Each row comes from the steps of one walk. Every step used is in the known rows, and no mark comes twice. Write the walk behind each row, first mark first.
Known rows
gota, vekitog, tekik: 19	-81	200	108	-7	-46	-161	246	-85	-365	40	-237	116	146	-153	-441	98	-95	224	-176	-77	37	218	-22	265	-43	209	-119	-88	-12	-170	-94	-79	27	53	-246	-87	-91	-49	-92	5	157	-118	27	255	19	-388
tekik, tatel, gota: -262	115	200	28	276	-17	162	129	-36	44	67	-107	115	121	-12	165	-133	-176	-6	54	184	89	-222	103	226	30	85	66	-69	-123	-77	-161	42	59	227	247	-195	144	-32	-149	-9	54	-169	-188	32	208	140
tekik, tatel, gafe, vugek, gota: -106	-41	-71	-177	15	290	128	-19	328	213	-168	-152	-202	-30	-134	284	-238	84	58	127	-217	144	-138	-134	-70	113	-139	-149	-103	110	92	-69	106	82	48	40	81	25	19	425	195	-110	301	95	-47	-48	261
gota, tatel, vugek: 191	-174	-78	231	-385	95	53	-79	26	-44	73	181	265	139	254	413	222	-21	161	-23	201	-127	-169	257	13	-34	-210	160	219	-30	132	92	-3	-93	-340	315	51	205	-67	-307	0	-53	99	0	-93	-261	-120
gafe, tekik, tatel, vugek: 183	-77	-80	-136	14	79	268	-149	88	60	-37	146	-161	-71	-80	56	-90	-115	-172	149	-28	-30	-175	23	2	-185	-71	-144	-87	44	23	89	223	-69	-5	234	17	55	-5	132	76	84	309	-67	-143	-168	234
mono, gota, tatel, vugek, gafe: 205	188	-186	83	-497	-65	-139	-165	9	-19	318	172	280	-30	300	120	392	108	-15	-155	143	-118	157	390	-261	118	-230	355	254	0	186	214	79	96	-456	326	274	42	172	-73	-263	-290	44	53	-171	52	-63
vugek, gafe, tekik, tatel, gota, vekitog: 57	314	-31	-333	280	122	34	144	-54	-47	251	-450	-159	-147	-216	-371	62	-100	-314	-128	139	-146	-130	40	111	-180	192	-36	-80	-147	-57	-306	228	27	36	370	31	-169	108	-106	129	20	-206	-26	16	337	213
gota, tatel, gafe: 107	-32	72	112	-402	-34	75	-120	134	129	246	-2	74	-92	159	208	265	472	289	-9	83	-184	176	-118	-223	98	-29	-1	178	18	244	29	-234	-132	-390	206	121	76	-82	-301	-95	-82	-17	166	68	-166	-100
tatel, gafe, vugek, gota, vekitog, tekik: 55	-229	-202	-77	-165	296	-132	196	90	-293	-233	-218	-175	135	-229	-338	-153	132	232	-217	-357	80	23	-111	-20	-22	9	-181	-100	180	-54	-142	-127	49	-146	-303	104	-303	16	393	252	103	-1	166	101	-148	-13
vekitog, tekik, tatel, gafe, vugek, gota: -258	-231	-88	42	119	144	-134	-37	336	31	-202	-209	-403	-148	68	34	-345	116	115	62	-359	113	-34	-182	-65	-60	-116	-327	-249	54	-113	7	-51	-3	22	-218	-74	-208	-7	593	80	107	47	80	20	40	234
tatel, vugek, gafe: 122	18	-361	81	-335	-132	-132	0	-38	10	197	19	107	-102	186	-20	-1	-227	-40	12	112	-239	31	181	-92	5	-129	312	41	-36	160	90	36	155	-194	208	159	195	7	-266	17	-128	116	-28	56	-70	45
tatel, gafe, vugek: 76	-266	-188	-147	-122	4	-58	35	365	30	27	88	-26	-24	93	-75	-147	339	313	0	-3	27	142	141	-157	91	0	-35	40	149	-3	6	-224	-1	-100	64	77	-58	-113	52	33	-99	223	224	-29	-276	149
nira, vekitog, tekik, tatel: -300	-109	245	135	302	-175	-160	-35	-96	-168	-69	19	-48	-12	134	-202	-48	111	119	101	-170	98	270	-14	317	80	36	242	-186	-258	-91	-80	22	56	197	-77	-123	-38	23	63	-181	160	7	-51	47	316	13
vugek, gota, tatel, gafe: 48	80	-41	98	-454	197	142	8	-80	151	-1	-146	128	121	6	321	334	246	67	59	93	-248	-73	-289	-148	169	-181	-18	222	86	286	-134	-95	-70	-440	91	114	117	54	-142	62	-60	27	28	174	-94	28
gafe, tekik, tatel: 61	59	222	-247	283	26	242	-149	-41	57	78	29	-29	-79	-137	-14	48	14	-108	130	177	-48	-41	-92	87	-62	119	-160	-65	-27	-22	0	106	-45	145	3	-42	52	-7	-15	48	-38	63	-72	77	-3	237
tatel, gota: -88	41	-60	-84	43	49	117	243	-177	-97	-53	30	357	169	-3	8	40	-199	107	-15	194	-33	-265	231	266	36	61	137	61	-46	-92	-196	-71	112	85	59	-92	217	-18	-485	-22	97	-329	-76	114	-102	110
nira, tekik, tatel, gafe: -180	7	161	133	7	-373	-65	-130	255	32	259	-219	-226	-140	26	-75	-128	351	361	79	-141	-208	386	-333	12	1	71	-124	-222	-130	150	417	-17	-190	45	-123	-136	-26	-178	154	-43	-68	74	119	-57	103	71
gota, vugek, tatel: 247	47	191	61	68	-160	-92	-86	-149	157	132	207	12	-103	65	435	179	-40	-99	52	280	-21	71	-318	-269	61	91	169	213	30	53	222	-18	-44	105	-181	-22	62	74	-239	-108	-262	-68	26	-115	-226	-239
vugek, gota: -11	107	-57	-52	-109	56	226	139	-326	-58	-235	9	356	263	-141	215	95	-356	-155	172	128	-95	-233	-183	196	55	-154	13	98	167	107	-54	10	156	14	-259	84	260	187	-224	40	-3	-50	-103	177	-90	71
nira, mono, gota, vekitog: 64	193	363	28	-139	-35	-177	130	-422	-89	117	322	218	364	-335	-353	336	-123	-109	-215	-59	260	57	299	71	191	350	128	-22	250	162	-175	280	253	182	-233	159	31	-7	-123	-3	-377	237	41	35	219	-290
tatel, gota, vekitog: 5	107	98	-176	-24	124	139	371	-226	-290	25	-109	269	307	-240	-133	17	-262	50	-201	168	57	-208	189	303	-16	190	103	-15	-50	-78	-310	-8	133	98	130	-55	95	1	-418	126	170	-219	-3	175	-58	-125
tekik, tatel, gafe: -206	37	300	-30	-77	-132	24	-112	378	239	113	-141	-222	-241	67	8	-88	324	82	64	-106	102	258	-182	-207	86	155	-100	-83	28	152	108	-6	-85	-1	136	-47	78	-19	85	-115	-61	212	11	21	141	49
gafe, vugek: 79	-254	1	-31	122	59	48	82	51	-68	67	185	298	156	44	98	-60	-30	165	99	204	21	-83	231	108	7	-82	142	175	50	0	28	-178	193	45	-61	93	77	-52	-58	52	-120	76	139	30	-280	95
nira, mono, vekitog, tekik, tatel: -281	27	191	364	298	-115	-239	-430	-156	39	-132	125	-32	121	51	-324	-129	-118	-227	92	-231	167	273	233	60	12	85	-39	-93	2	57	-137	-37	-162	308	-456	-176	-90	-280	207	149	-31	-52	-41	-28	229	-221
mono, gota, tatel, vugek, gafe, tekik: 455	250	-554	-110	-434	53	18	-225	-24	75	242	223	118	-52	164	-82	470	243	-145	-168	205	-326	-18	279	-307	-14	-167	87	303	52	152	114	103	95	-472	380	341	-151	174	39	-249	-177	61	74	-227	17	100
mono, gota, vugek: 177	240	44	25	-129	-208	284	107	-148	251	141	475	421	117	53	209	184	-157	-11	-81	320	124	33	27	-114	130	132	107	55	148	-27	223	-113	92	-37	-125	121	89	141	-35	-369	-354	6	-118	-114	38	-410
gafe, tekik, tatel, vugek, gota: 68	47	-230	-247	50	290	376	9	-137	77	-322	94	-197	113	-278	188	-84	-377	-359	178	-63	22	-461	-156	54	-234	-181	-214	-44	111	131	4	370	-5	-74	32	76	162	71	234	197	164	331	-192	-56	-140	397
mono, gota, tatel, gafe: 87	210	41	9	-470	-33	106	-108	158	109	215	151	151	-21	99	45	352	519	238	-82	103	-77	362	107	-285	246	61	-33	112	196	203	78	-164	-37	-442	194	227	-131	162	-80	-274	-221	2	126	22	47	-111

Write each row's walk
-103	-87	49	3	52	63	-107	307	-225	-360	-100	-220	94	182	-100	-430	-1	-220	140	-320	12	80	-134	120	399	2	174	-62	-25	-94	-306	-284	-111	148	103	-93	-138	-187	-89	-173	69	310	-401	-86	187	80	-267 | tatel, gota, vekitog, tekik
-156	221	-57	125	207	-221	24	51	-10	354	336	-108	94	-438	170	281	-84	-245	-51	-47	301	-78	-184	-129	-169	65	69	241	-71	-180	-36	-41	-20	21	106	294	-126	84	-27	-222	-189	-208	-191	-219	-107	359	-159 | tekik, tatel, gota, vugek, gafe
109	149	-334	113	3	-207	43	195	-237	232	245	-32	298	-270	139	143	21	-243	-29	-121	345	-146	-216	-91	-113	61	9	156	129	-115	-31	-85	-163	-17	-52	204	-5	67	-26	-441	-242	-168	-323	-192	-15	57	-213 | tatel, gota, vugek, gafe
106	70	-104	-378	-30	321	327	225	-215	-60	-293	-144	-218	298	-558	-44	-58	-436	-413	70	-161	131	-451	-219	139	-251	-64	-200	-49	121	35	-133	533	13	48	97	107	28	150	224	325	94	422	-103	4	-35	180 | gafe, tekik, tatel, vugek, gota, vekitog
-26	13	-76	107	37	-61	305	287	-312	203	36	220	338	-16	96	283	-39	-360	57	-44	322	63	-364	-61	52	108	65	111	173	-21	-131	-28	-109	57	-10	110	-28	135	-64	-429	-182	-54	-298	-215	-51	-172	-339 | tatel, gota, vugek
-429	-50	24	226	378	-7	9	205	-302	131	-16	140	19	-135	237	-6	-318	-89	101	-88	-122	179	-145	-49	128	57	155	176	-124	-321	-272	-133	-10	-24	37	113	-146	-101	11	-131	-284	201	-304	-177	-93	222	-225 | nira, vekitog, tekik, tatel, gota, vugek
102	-254	-93	28	-198	145	54	-162	365	126	183	52	79	20	251	267	145	520	423	-22	70	-26	131	222	-257	124	-111	60	271	70	95	32	-277	-76	-359	249	132	-40	-152	-3	34	-164	73	292	-115	-337	86 | gota, tatel, gafe, vugek
-190	-29	59	161	-84	2	-116	-406	290	-1	-75	-194	-275	-66	112	-404	-208	321	11	31	-301	-43	586	48	-134	40	110	-240	-144	-19	-39	61	-294	-286	48	-188	-134	-245	-111	415	29	152	-177	53	-29	175	-162 | mono, vekitog, tekik, tatel, gafe
308	-30	-195	-245	-192	-9	196	36	82	76	15	92	-72	-86	-94	-274	120	339	19	45	33	-284	171	-141	-76	-48	138	-302	53	100	103	-102	-179	-118	-281	11	131	-66	-52	-165	-4	65	-7	55	105	-305	254 | tatel, gafe, tekik
93	-232	-13	-165	343	221	-473	184	83	-477	-146	-229	-296	184	-18	-360	17	60	62	-307	-125	144	-98	364	103	-137	55	35	40	-38	-428	-112	-91	-5	320	-118	-105	-307	17	125	157	271	-375	272	-95	-147	-19 | gafe, vugek, tatel, gota, vekitog, tekik
-155	-352	61	116	147	-9	-218	-117	533	60	4	-153	-383	-320	229	-121	-309	347	323	-21	-317	120	279	90	-135	-33	-5	-281	-214	-1	-136	65	-168	-61	43	-23	-173	-294	-137	534	-30	21	71	210	15	4	19 | vekitog, tekik, tatel, gafe, vugek
-200	-53	-72	136	-45	88	3	21	-58	-34	-365	-60	-213	79	99	152	-171	-455	-119	98	-213	155	-303	-176	166	-27	-233	-209	-185	-2	-92	100	210	-1	81	-144	-129	69	117	322	130	232	130	-179	22	121	22 | vekitog, tekik, tatel, vugek, gota
305	-149	93	-200	277	-30	-278	-83	228	-61	47	163	-41	80	62	199	108	178	21	22	55	54	68	193	-180	-80	-95	258	248	101	-66	192	-50	71	135	-92	20	31	-1	0	192	-88	111	199	-158	-297	142 | gafe, vugek, tatel
-334	-350	49	9	196	9	-254	-49	348	-12	-40	55	-310	-110	318	-305	-310	547	294	58	-516	150	306	159	-30	155	37	87	-182	-186	-169	-55	-52	32	-10	126	14	-273	-96	434	-96	102	128	166	-94	105	260 | nira, vekitog, tekik, tatel, gafe, vugek
97	64	-92	238	-19	17	-53	-249	-69	-277	-152	123	248	174	142	-324	-31	-40	-52	33	50	-47	323	263	137	-27	-13	-72	140	-1	-97	-31	-343	-102	18	-404	-31	-166	-106	50	14	194	-299	19	56	-50	-414 | mono, vekitog, tekik
54	-177	-36	-50	-14	322	-44	324	-156	-272	-309	-102	53	342	-272	-142	-48	-270	100	-165	-169	117	-162	-27	354	-77	-112	-70	47	81	-206	-186	-13	158	104	-425	55	-206	59	278	335	134	-26	64	110	-6	-44 | gafe, vugek, gota, vekitog, tekik
-167	-107	-41	399	37	36	-253	-396	-123	29	-348	293	-40	166	63	-304	-202	-319	-335	-12	-325	298	64	361	-15	-47	-71	6	-84	91	36	-30	165	-143	130	-220	-91	-128	-326	203	136	84	104	-111	-225	105	-214 | nira, mono, vekitog, tekik, tatel, vugek
508	21	-108	-170	7	-122	53	-69	135	291	83	219	-347	-348	-14	39	124	430	-163	10	63	-168	206	-515	-562	-10	221	-222	94	178	77	222	-121	-300	-232	-120	116	-329	-30	-106	-116	-149	0	78	-135	-362	25 | gota, vugek, tatel, gafe, tekik
56	174	25	63	-233	200	215	35	-361	39	-11	10	368	266	-37	479	330	-124	30	116	307	-206	-315	-100	66	75	-234	131	311	-14	311	-95	0	-11	-208	-39	103	393	141	-307	53	-28	-73	-32	214	-116	-13 | vugek, gota, tatel
-96	54	194	221	138	-19	-54	-409	98	-212	-103	-66	99	100	91	-231	-92	-25	-114	99	-103	65	381	171	162	-126	-2	-97	-115	-51	-178	-41	-197	-247	275	-239	-154	-104	-35	392	36	153	-192	-52	-36	206	-250 | mono, vekitog, tekik, tatel
344	145	-292	-176	-8	-139	21	-102	-99	6	222	-24	163	-291	-34	-256	205	50	-232	96	259	-453	117	-88	-30	-74	-10	-50	124	45	148	-58	-99	85	-109	78	191	-82	127	-268	-50	-136	-114	44	144	-68	244 | vugek, gafe, tekik
-262	27	366	93	126	136	-4	113	-165	-210	-128	-364	-141	192	-340	-135	-86	-314	-105	-3	-257	136	-33	-349	326	-34	-3	-168	-195	21	-62	-102	164	21	305	-322	-126	-72	220	281	117	167	-72	-95	220	311	-125 | vugek, gota, vekitog, tekik, tatel
-219	-25	483	115	157	-42	-160	63	39	-226	68	-298	-183	28	-119	-301	-45	-89	140	-94	-137	148	325	-142	199	-100	195	-144	-283	-31	-138	-1	54	-32	263	-161	-171	-95	-29	134	115	119	-78	-52	171	278	-272 | gota, vekitog, tekik, tatel
-355	-106	122	167	321	-2	-115	56	42	-69	-35	-160	-84	-64	175	-115	-151	-176	77	-92	-10	69	-86	67	252	-29	89	-186	-242	-105	-253	-168	-73	27	257	52	-256	-91	-2	-3	-71	212	-359	-141	76	278	23 | vekitog, tekik, tatel, gota
-117	125	96	-135	-210	234	139	233	-188	-79	-257	-112	-92	280	-472	191	-118	-512	-227	67	-154	309	-301	-133	154	-99	-125	39	-90	17	177	-16	492	22	121	79	110	282	79	117	303	46	444	-199	47	105	-54 | tekik, tatel, vugek, gota, vekitog
-33	78	-62	-110	304	63	382	105	-176	284	27	161	44	-159	-26	218	-116	-166	-161	-4	274	-16	-465	-255	-28	-74	182	-158	-72	-58	-178	-36	110	-156	158	213	-113	-64	-40	-114	-90	14	-179	-248	-101	20	-40 | gafe, tekik, tatel, gota, vugek
-165	78	275	173	249	-394	14	-171	55	-71	309	-48	54	20	-52	157	-42	52	161	89	44	-140	122	-211	296	-142	20	61	-161	-120	65	372	-3	-69	234	-224	-242	130	-150	33	-22	-61	16	3	-30	165	-17 | nira, tekik, tatel
263	65	117	80	-152	-252	-158	-107	120	238	181	125	-281	-354	155	295	100	314	-35	-10	27	-57	250	-380	-624	91	98	-56	172	96	113	244	-131	-213	-144	-43	-1	-89	53	-195	-140	-222	-24	136	-137	-282	-206 | gota, vugek, tatel, gafe
-203	-116	393	234	200	-204	-128	-173	99	28	92	-121	-15	-183	123	21	-41	22	82	17	-32	28	197	-87	163	-17	54	-118	-161	-98	-165	70	-121	-10	194	-179	-247	-38	-6	179	-16	84	-117	-28	139	173	-106 | vekitog, tekik, tatel
35	43	-324	-35	-326	146	213	220	-267	-98	-383	162	166	314	-140	313	-49	-519	-42	130	97	83	-409	-28	145	-37	-296	44	79	135	122	8	181	189	-118	-86	119	341	101	-183	176	101	273	-62	86	-216	89 | tatel, vugek, gota
-55	-18	70	46	-26	-91	62	-64	102	5	23	65	-91	-80	41	285	-177	-310	-33	91	15	159	-116	132	39	-90	-34	69	-118	-26	68	116	192	13	107	212	-55	241	-78	53	92	-19	335	-139	-115	-41	29 | tekik, tatel, vugek
76	-26	-80	-303	-270	324	40	276	54	-68	-222	-220	-24	199	-370	-104	-94	16	51	-89	-125	121	-129	-131	-41	25	22	-81	58	164	86	-217	11	52	-125	-97	203	-21	44	199	246	-89	258	189	74	-143	101 | tatel, gafe, vugek, gota, vekitog
158	32	114	-108	-132	-199	-241	-133	220	-7	107	-41	-367	-239	37	-7	153	463	-80	26	-41	-91	419	-116	-324	68	148	-13	61	142	205	194	-51	-57	-31	-21	122	-59	77	-193	-22	-49	9	221	46	-151	89 | vugek, tatel, gafe
466	-33	-62	-360	-8	-82	-145	-137	170	22	41	23	-416	-224	-79	-221	227	580	-170	-17	4	-307	318	-240	-388	-108	56	-232	97	176	134	125	-77	-99	-174	-37	125	-171	27	-96	22	72	-29	243	41	-321	276 | vugek, tatel, gafe, tekik
-147	110	-90	-101	-84	142	225	72	-110	51	-250	25	13	144	-224	430	-173	-540	-211	181	-4	194	-394	-96	121	-34	-227	23	-21	87	89	108	305	57	102	64	0	314	171	46	163	27	362	-239	-35	18	117 | tekik, tatel, vugek, gota
-235	136	116	66	299	-279	26	-19	-23	-129	166	-95	87	34	7	48	-111	-59	237	-43	61	-124	-173	-22	290	-140	-17	36	-143	-251	-67	232	86	-59	276	-31	-344	41	-157	-130	-38	169	-259	-73	-14	192	58 | nira, tekik, tatel, gota
-116	-165	51	53	144	-123	-160	97	-269	-198	-64	213	139	113	149	-315	57	-4	194	39	-59	-57	172	133	312	104	43	251	-17	-175	-91	-124	-173	121	-60	-212	32	-24	56	-223	-180	195	-132	16	139	-26	-62 | nira, vekitog, tekik
187	-138	-117	-281	351	142	-151	50	132	-168	-70	-55	-28	156	73	186	-11	43	-47	-52	183	61	-248	375	-52	-106	-114	240	183	-8	-229	-51	6	113	175	65	-48	-48	55	-108	126	98	-170	118	-197	-298	301 | gafe, vugek, tatel, gota
205	144	-30	209	-137	-290	-99	-36	-168	250	396	44	282	-279	231	233	165	-151	7	34	313	-194	113	-208	-300	151	65	193	148	-49	86	130	-188	16	-113	53	28	87	25	-378	-277	-354	-147	-92	93	41	-203 | gota, vugek, gafe
313	41	-94	-189	-355	102	286	-175	156	166	222	193	109	-15	35	-139	453	656	51	-87	58	-243	242	22	-262	74	94	-300	111	140	183	79	-92	-83	-371	179	265	-257	186	4	-180	-225	-13	173	-33	-129	113 | mono, gota, tatel, gafe, tekik
-377	-78	-165	-4	21	179	-57	145	-236	-68	-364	127	-157	138	-18	32	-200	-338	-61	168	-399	231	-208	35	276	2	-210	92	-123	-215	-58	-83	314	62	16	-26	2	150	120	201	44	255	234	-142	-80	150	146 | nira, vekitog, tekik, tatel, vugek, gota
455	11	-434	-89	-318	82	-31	-227	-100	52	199	88	124	-225	242	41	345	56	-143	67	259	-478	-148	153	-316	-65	-231	95	313	-58	180	58	85	-117	-503	410	240	-27	-40	-256	0	-111	46	105	-9	-181	224 | gota, tatel, vugek, gafe, tekik
164	91	17	-184	215	7	-142	29	-114	-174	45	-64	-5	79	4	101	144	-32	-146	-29	262	-91	-144	135	82	-39	57	162	207	48	-19	-118	0	79	215	27	-56	71	136	-372	39	175	-312	93	9	-65	105 | vugek, tatel, gota
-59	155	153	178	-35	-236	-91	-46	-268	120	22	517	324	211	-74	-182	225	-81	-110	-102	74	164	22	260	34	172	172	82	20	171	187	27	109	239	122	-217	96	134	13	-142	-151	-324	114	84	61	175	-39 | nira, mono, gota
-275	102	102	201	273	-295	182	21	-110	165	274	142	98	-120	97	354	-197	-264	239	-32	161	73	-254	-258	185	6	53	83	-83	-252	-91	347	-21	-191	170	8	-283	-25	-207	-40	-159	57	-253	-118	-249	116	-250 | nira, tekik, tatel, gota, vugek
-386	-141	-69	38	46	-49	-179	43	-18	-102	-138	247	-174	64	261	-193	-172	-75	54	128	-302	176	76	165	224	12	-69	259	-191	-311	-156	27	95	94	9	122	-102	-22	-35	35	-120	175	200	-128	-85	123	41 | nira, vekitog, tekik, tatel, vugek
56	156	-177	-272	395	12	91	-4	-67	80	126	-294	-16	-380	-78	-168	-15	6	-252	-10	191	-286	-244	0	44	-70	31	36	-77	-235	-76	-220	82	87	96	375	11	-26	101	-59	-77	18	-203	-69	-40	192	443 | vugek, gafe, tekik, tatel, gota
-43	139	-310	251	-122	-43	-291	-384	259	-92	-78	-116	-163	-90	205	-303	-148	-110	-229	25	-211	-17	355	355	-109	-99	-185	112	-88	-113	-80	94	-22	-157	19	12	-40	-167	-96	425	32	82	-54	-55	-130	286	-154 | mono, vekitog, tekik, tatel, vugek, gafe
-96	-47	117	-291	-54	270	139	162	275	62	-145	-363	-249	62	-426	64	-269	44	3	22	-248	253	-43	-162	-60	49	30	-77	-119	150	131	-153	305	1	74	17	110	-55	56	432	323	-68	350	209	32	84	140 | tekik, tatel, gafe, vugek, gota, vekitog
-217	-104	117	252	0	-233	-200	-150	355	44	29	-258	-349	-333	183	-186	-171	302	287	-81	-262	-36	349	-202	-85	93	97	-303	-285	-13	-34	57	-160	-158	51	-44	-194	-155	-90	202	-108	76	-43	35	123	161	-34 | vekitog, tekik, tatel, gafe
28	-164	-299	-112	-212	206	74	133	160	120	-180	64	48	128	-152	65	-77	96	159	85	-78	17	-188	-103	-137	101	-197	-46	69	155	143	-52	-66	64	-191	-58	237	61	22	182	135	-46	152	122	24	-247	302 | tatel, gafe, vugek, gota
